Known rows, with every way that one mark hangs from another:
Q_135{Q_385 Q_983{Q_620{Q_60{Q_4}}}}: [-4,3,-1,-2,1,0,-2,-3,-3,-5,7,-1,-5,11,-6,1,-1,4,-9,15,6,3,4,1,24,-2,0,4,10,6,8,3,2,-13,-4,-5,-1,1,-4,3,5,-4,-1,7,-5]
Q_60{Q_4 Q_147 Q_620}: [-24,-10,13,-2,11,2,-2,-15,-19,1,10,15,-3,-10,9,1,-24,2,-1,8,-15,-3,-5,3,-1,-5,9,4,-8,-4,-3,-9,5,12,-2,-17,-2,8,7,7,4,4,-26,0,6]
Q_4{Q_473{Q_147{Q_60{Q_620}}}}: [-1,8,20,2,7,-3,-7,-7,-2,-4,-13,4,-1,-4,6,8,-21,2,9,11,-19,6,-5,4,1,-3,-7,2,-11,-15,-1,-8,-3,17,6,-2,-1,2,9,6,1,2,-16,4,5]
Q_147{Q_473}: [4,-1,4,0,3,-4,0,5,-18,0,-8,-1,-2,-6,2,2,-1,-4,3,1,-5,-4,5,2,-17,9,-1,-25,-8,-5,-3,-3,7,8,4,10,1,-2,-1,-2,0,1,6,-1,4]
Q_228{Q_135{Q_385{Q_397}}}: [-1,-13,-16,-1,-1,4,8,20,19,-2,7,3,10,0,3,-10,25,-9,6,-11,8,-7,-1,3,-9,7,3,13,4,9,7,6,1,3,6,19,-1,1,-1,-11,-9,0,10,-19,0]
Q_335{Q_135{Q_983{Q_620{Q_60{Q_4} Q_147{Q_473}}}}}: [2,10,6,10,-16,-1,-5,-13,5,2,7,1,-7,1,-3,5,-14,7,-10,7,0,6,9,-11,2,-19,-2,2,3,-5,-2,-2,0,-11,-6,-5,0,-1,-1,5,7,-1,-7,8,-5]
Q_620{Q_60}: [6,3,5,-2,7,0,2,5,-16,3,1,-1,-9,-3,3,-4,-3,3,4,2,-2,-4,-3,1,8,-2,8,-21,-1,5,5,-3,2,2,1,-11,-3,-3,-3,0,-1,-4,2,-8,4]
Q_335{Q_135{Q_385{Q_397} Q_983}}: [9,-15,-21,-6,-18,10,9,17,24,-11,3,-2,17,2,-7,-14,25,-3,3,-2,11,-11,4,5,-11,15,-7,19,9,8,0,10,-1,-4,-2,16,0,-6,2,-11,-4,0,15,-9,5]
Q_335{Q_135{Q_385{Q_397} Q_983{Q_620{Q_60{Q_147}}}}}: [-3,-2,-14,-6,-18,10,1,-1,26,-5,7,-3,6,1,-8,-6,5,6,0,-15,11,0,0,-3,5,-7,-3,46,12,8,0,8,-2,-16,-9,1,0,-1,0,-5,-6,-2,9,1,-1]
Q_228{Q_135{Q_385{Q_397} Q_983{Q_620{Q_60 Q_147}}}}: [2,3,-17,-1,-3,0,4,9,29,4,14,-6,-3,13,-6,-5,20,5,-1,-19,16,8,1,-9,11,-15,2,25,16,12,14,8,-4,-16,2,4,-1,1,-5,-3,-10,-3,7,-5,-8]
Q_135{Q_385{Q_397} Q_983{Q_620{Q_60}}}: [6,4,-14,-7,-1,6,1,11,11,-3,-1,-9,0,9,-8,-3,15,1,0,-2,12,4,0,0,13,4,-1,15,12,10,9,6,-1,-15,-1,1,-1,-1,-3,0,-7,-4,18,2,-1]
Q_228{Q_135}: [6,-9,-1,-1,2,-12,2,8,-7,0,10,3,5,-5,2,-7,8,-2,3,-5,4,-7,1,0,-9,2,5,-28,1,8,5,4,3,6,7,8,-1,-2,0,-9,-1,2,-1,-15,1]
Q_4{Q_60{Q_147} Q_473}: [-10,-11,10,-8,11,-2,-1,-6,10,2,-5,3,3,-5,-1,-5,-24,12,9,8,-13,-4,-8,6,0,-5,-5,-8,-3,-11,-4,-5,4,6,-3,-25,-3,1,12,-1,6,1,-14,3,0]
Q_335{Q_135{Q_983}}: [15,-11,-6,-6,-15,-6,4,4,-2,-11,6,-2,12,-1,-7,-12,9,4,1,5,6,-11,6,2,-12,10,-3,-22,6,5,-3,7,1,0,0,4,-1,-7,4,-10,4,2,6,-4,6]
Q_965{Q_135}: [13,-6,3,-3,1,0,3,4,-11,12,-5,13,8,2,-1,-6,5,-4,4,-1,2,-8,6,3,-6,12,3,-23,1,2,-5,1,3,5,-4,11,3,-6,3,-4,1,0,5,-16,0]
Q_335{Q_135}: [11,-8,-3,-1,-12,-2,0,6,-8,-5,3,3,9,-11,-1,-10,4,-1,6,-1,2,-11,0,2,-13,6,0,-14,-1,7,-6,1,2,3,-3,2,-1,-7,2,-8,2,4,4,-8,7]
Q_147{Q_60{Q_620}}: [0,0,10,0,6,0,-2,-4,-25,-2,-1,4,-1,-8,8,5,-7,-4,7,2,-11,4,2,4,0,2,1,-10,-7,-2,0,-6,-2,14,5,2,-2,3,2,4,1,1,-4,-7,7]
Q_135{Q_385 Q_983}: [4,-11,-12,-10,2,-4,8,9,-3,-8,4,-5,5,10,-6,-9,18,2,1,1,8,-8,8,7,1,16,-5,-8,6,5,6,8,3,-2,3,12,2,-4,0,-7,0,-1,7,0,3]
Q_385{Q_135}: [6,-4,-4,-3,6,-6,4,10,4,-3,-8,-2,7,-7,4,-8,11,-5,5,-1,0,-11,-12,8,-11,15,7,-17,3,2,-5,-2,0,7,0,-3,0,-4,0,-3,-1,2,9,-3,5]
Q_620{Q_60{Q_4} Q_147{Q_473}}: [-9,11,13,10,7,6,3,-7,-8,11,0,6,-17,-4,10,6,-17,3,-4,6,-11,-1,0,-6,6,-15,9,-6,-9,-11,2,-10,2,4,0,-12,-1,2,-3,9,4,-4,-13,-1,-2]
Q_983{Q_135{Q_385} Q_620{Q_147}}: [2,-4,-9,2,-4,-9,-7,1,-10,2,10,-11,-3,0,-9,1,12,-4,-2,-22,12,3,-6,-5,5,-4,-5,15,-2,16,-8,8,2,-6,-5,-2,3,-2,-4,-6,-3,6,4,15,-6]
Q_228{Q_135{Q_385 Q_983{Q_620{Q_60 Q_147}}}}: [3,4,-10,-1,-1,-9,0,-1,14,3,20,-6,-7,16,-6,-3,15,10,-4,-17,15,7,7,-10,18,-17,1,12,14,12,14,8,-2,-14,1,6,1,0,-5,-5,-4,-2,-1,1,-9]
Q_473{Q_147{Q_60{Q_4}}}: [2,10,18,6,5,0,-5,-4,-9,-8,-12,5,0,-9,8,9,-13,-3,-1,18,-13,-3,-1,5,7,2,1,-9,-15,-12,1,-6,-5,10,6,4,-3,1,-3,8,11,-2,-10,-4,3]
Q_473{Q_147{Q_60{Q_4 Q_620}}}: [-7,7,23,7,6,1,-7,-11,-15,-8,-6,10,-2,-9,12,11,-21,-3,1,19,-19,3,0,3,7,-5,2,2,-15,-13,1,-9,-3,17,6,1,-2,6,2,13,8,-1,-21,-1,6]
Q_147{Q_60}: [7,3,5,-1,5,-1,2,1,-19,-3,-7,-3,1,-7,5,3,1,-5,6,2,-5,-3,0,5,-1,8,1,-22,-8,-2,-1,-3,-3,7,6,3,-2,-2,-4,-1,2,-1,4,-12,5]

Rows:
[-12,6,-3,2,5,8,3,-6,30,-2,-5,-1,3,-2,2,-1,-8,2,-8,7,0,0,-14,3,4,-1,11,16,10,-3,-1,-2,-6,-10,-6,-20,-2,5,0,7,-2,-3,-2,6,-3] : Q_385{Q_135{Q_983{Q_620{Q_60{Q_4 Q_147}}}} Q_397}
[6,-4,-19,-10,-2,0,0,15,10,-7,-3,-10,9,8,-9,-4,22,-3,0,-1,15,2,2,3,-1,14,-5,8,11,10,5,8,0,-12,1,9,0,-1,-1,-3,-5,2,19,4,0] : Q_135{Q_385{Q_397} Q_983{Q_620}}
[2,-1,-10,5,-7,6,-4,10,1,0,1,-9,-2,-1,-8,0,10,-7,1,-11,13,5,-13,-2,9,-2,-1,25,2,16,-3,8,0,-9,-7,-3,1,0,-5,-5,-11,-2,17,3,-4] : Q_983{Q_135{Q_385{Q_397}} Q_620{Q_60}}
[-16,-1,12,7,7,1,-2,-9,-17,7,5,11,-11,-4,10,8,-17,-2,-2,7,-15,2,1,-5,-7,-10,4,-1,-12,-11,-3,-12,5,15,2,-7,0,6,4,12,4,3,-20,5,3] : Q_60{Q_4 Q_620{Q_147{Q_473}}}
[-10,-1,16,3,7,4,-1,-11,-23,-2,1,12,-2,-8,12,7,-16,-6,0,18,-16,3,1,4,4,0,4,-7,-10,-6,-1,-9,-1,15,4,-4,-3,6,2,10,7,0,-17,-8,5] : Q_147{Q_60{Q_4 Q_620}}
[5,1,-21,-8,0,0,1,11,16,0,1,-12,2,9,-8,-3,23,2,1,-14,15,4,-1,-3,2,4,-3,18,10,8,5,6,-2,-14,0,0,0,-1,-3,0,-6,3,12,6,-1] : Q_135{Q_385{Q_397} Q_983{Q_620{Q_147}}}
[6,16,-11,6,-4,3,2,3,28,1,-21,-14,5,0,2,8,13,-7,-1,-11,2,10,-2,-1,-15,5,-3,8,2,-11,-6,-1,-11,-3,4,12,2,1,-4,5,-5,-2,16,8,-3] : Q_385{Q_135{Q_983{Q_620{Q_147{Q_60 Q_473}}}} Q_397}
[2,11,-12,1,-5,6,1,3,15,0,-12,-12,-1,8,-2,11,15,-5,0,-15,6,13,11,-4,-3,3,-11,27,-1,-7,2,3,-6,-7,5,21,4,2,-6,3,-4,-2,15,7,-4] : Q_135{Q_385{Q_397} Q_983{Q_620{Q_147{Q_60 Q_473}}}}
[13,-4,-8,-10,-6,-6,-1,3,1,5,-1,5,10,17,-12,-4,17,0,-3,-3,13,1,16,1,2,13,-7,-1,13,7,0,10,3,-10,-6,23,6,-4,0,-6,1,0,13,1,-7] : Q_965{Q_135{Q_385 Q_983{Q_620}}}
[-5,6,10,4,10,5,4,-5,-9,9,7,5,-15,-3,7,0,-11,6,-3,7,-7,-5,-6,-3,17,-14,12,-10,-5,-1,4,-9,0,1,-2,-27,-4,1,-4,8,3,-4,-16,-6,1] : Q_620{Q_60{Q_4} Q_147}
[11,8,-3,2,-3,-14,-3,-7,0,1,10,-7,1,5,-2,4,8,5,-2,-13,9,11,9,-8,1,-10,-3,-17,6,3,6,6,-8,-7,8,9,0,1,-6,-4,2,1,-2,-3,-7] : Q_228{Q_135{Q_983{Q_620{Q_147{Q_60}}}}}
[7,7,3,7,0,-6,-9,-5,-17,8,9,-11,-14,-4,-7,3,-5,3,-2,-16,9,7,-12,-11,12,-18,3,-7,-3,14,-5,2,-2,-8,-6,-21,0,-2,-5,-2,-2,1,0,10,-5] : Q_983{Q_135 Q_620{Q_60 Q_147}}
[-4,3,14,5,1,1,-2,-8,-26,0,-8,4,-3,-6,10,12,-12,-9,5,1,-16,8,7,2,-11,1,-4,-6,-13,-11,-3,-7,1,18,7,16,1,4,2,5,1,0,-2,-2,5] : Q_147{Q_60{Q_620} Q_473}
[10,8,-11,-3,1,1,3,10,25,-3,-11,-11,6,3,-4,-6,12,-1,-1,0,9,2,-13,2,1,6,7,-3,16,5,2,2,-6,-10,-2,-9,-2,-1,-2,1,-6,-3,18,2,-1] : Q_385{Q_135{Q_983{Q_620{Q_60}}} Q_397}
[9,-15,-15,-7,-17,-1,6,7,7,-12,8,-2,13,5,-7,-12,19,2,1,-1,10,-12,9,4,-6,13,-8,6,9,7,0,11,3,-2,-2,17,2,-7,3,-13,2,1,9,-4,4] : Q_335{Q_135{Q_385 Q_983}}
[4,4,2,10,-6,-12,-11,-6,-20,5,1,-12,-7,-7,-7,9,-3,-5,-3,-16,5,9,-3,-10,-12,-7,-5,-10,-11,4,-13,2,2,-1,-2,-1,4,-2,-2,-4,-2,6,4,17,-6] : Q_983{Q_135 Q_620{Q_147{Q_473}}}
[-18,-3,13,3,6,1,1,-12,-12,2,0,10,-4,-11,9,6,-22,-2,-3,7,-14,-6,2,3,-12,0,4,-5,-14,-13,-5,-8,6,8,1,-3,0,4,1,3,5,2,-13,2,2] : Q_60{Q_4 Q_147{Q_473}}
[6,8,-15,1,-2,-2,2,9,30,2,-16,-13,5,1,-3,2,15,-4,-2,-11,6,4,-6,-4,-21,7,0,3,7,-4,-6,0,-5,-5,1,3,3,-1,0,4,-6,2,16,12,-2] : Q_385{Q_135{Q_983{Q_620{Q_147{Q_473}}}} Q_397}
[-27,-10,17,-2,12,2,-2,-16,-6,3,5,16,-3,-8,6,0,-35,6,1,17,-20,-2,-9,3,-3,-7,3,5,-7,-12,-6,-10,7,12,-3,-27,-2,8,13,5,4,4,-34,5,3] : Q_60{Q_4{Q_473} Q_147 Q_620}
[-20,3,17,7,7,8,3,-16,-9,6,1,11,-13,-8,11,7,-29,2,-4,8,-15,-2,1,0,2,-10,7,2,-13,-12,-1,-9,5,5,-1,-11,0,5,-1,6,4,-4,-15,-2,0] : Q_620{Q_60{Q_4 Q_147{Q_473}}}
[11,-13,-9,-9,-4,1,9,6,5,5,1,11,11,17,-7,-9,19,0,0,-1,9,-9,17,6,-1,18,-5,-4,10,3,2,9,4,-1,-4,26,6,-5,2,-9,-1,-3,10,-9,-1] : Q_965{Q_135{Q_385 Q_983}}
[3,-9,-15,1,-8,0,-6,13,-1,-4,-1,-11,7,-5,-10,-1,18,-13,0,-13,14,1,-10,0,-4,9,-5,17,0,16,-8,10,1,-6,-3,5,1,-1,-2,-8,-8,5,19,6,-3] : Q_983{Q_135{Q_385{Q_397}} Q_620}
[11,-6,-16,-9,-8,4,1,12,17,6,-7,5,14,16,-11,-6,24,-4,-1,-5,15,0,11,1,-3,16,-6,11,14,7,0,11,1,-11,-6,23,4,-3,1,-4,-5,-1,21,-6,-5] : Q_965{Q_135{Q_385{Q_397} Q_983{Q_620}}}
[-20,2,18,2,12,7,3,-14,3,6,2,11,-10,-5,6,-1,-35,10,-1,16,-15,-5,-10,3,10,-10,7,-1,-6,-11,0,-10,3,1,-5,-31,-3,3,5,2,3,-2,-25,-1,-1] : Q_620{Q_60{Q_4{Q_473} Q_147}}
[-7,10,13,11,5,6,2,-10,-12,5,-7,4,-9,-6,11,13,-13,-5,-4,5,-14,1,6,-1,-2,-4,1,-5,-16,-16,-3,-10,-3,11,6,3,0,3,-5,8,7,-3,-11,-4,0] : Q_620{Q_147{Q_60{Q_4} Q_473}}
[-3,14,9,7,2,-2,-4,-11,-5,6,2,-3,-15,7,-1,9,-15,8,-12,10,-1,9,7,-9,10,-15,1,-11,0,-7,4,-5,0,-9,-1,-11,0,2,-4,10,6,-2,-8,12,-7] : Q_135{Q_983{Q_620{Q_60{Q_4} Q_147{Q_473}}}}
[-3,-5,20,-4,9,-6,-10,-1,8,-5,-10,5,2,-2,-1,-1,-24,10,12,20,-18,3,-9,4,2,-10,-7,-3,-4,-13,-1,-8,2,16,0,-16,-3,2,16,8,8,2,-19,11,2] : Q_4{Q_60{Q_620} Q_473{Q_147}}
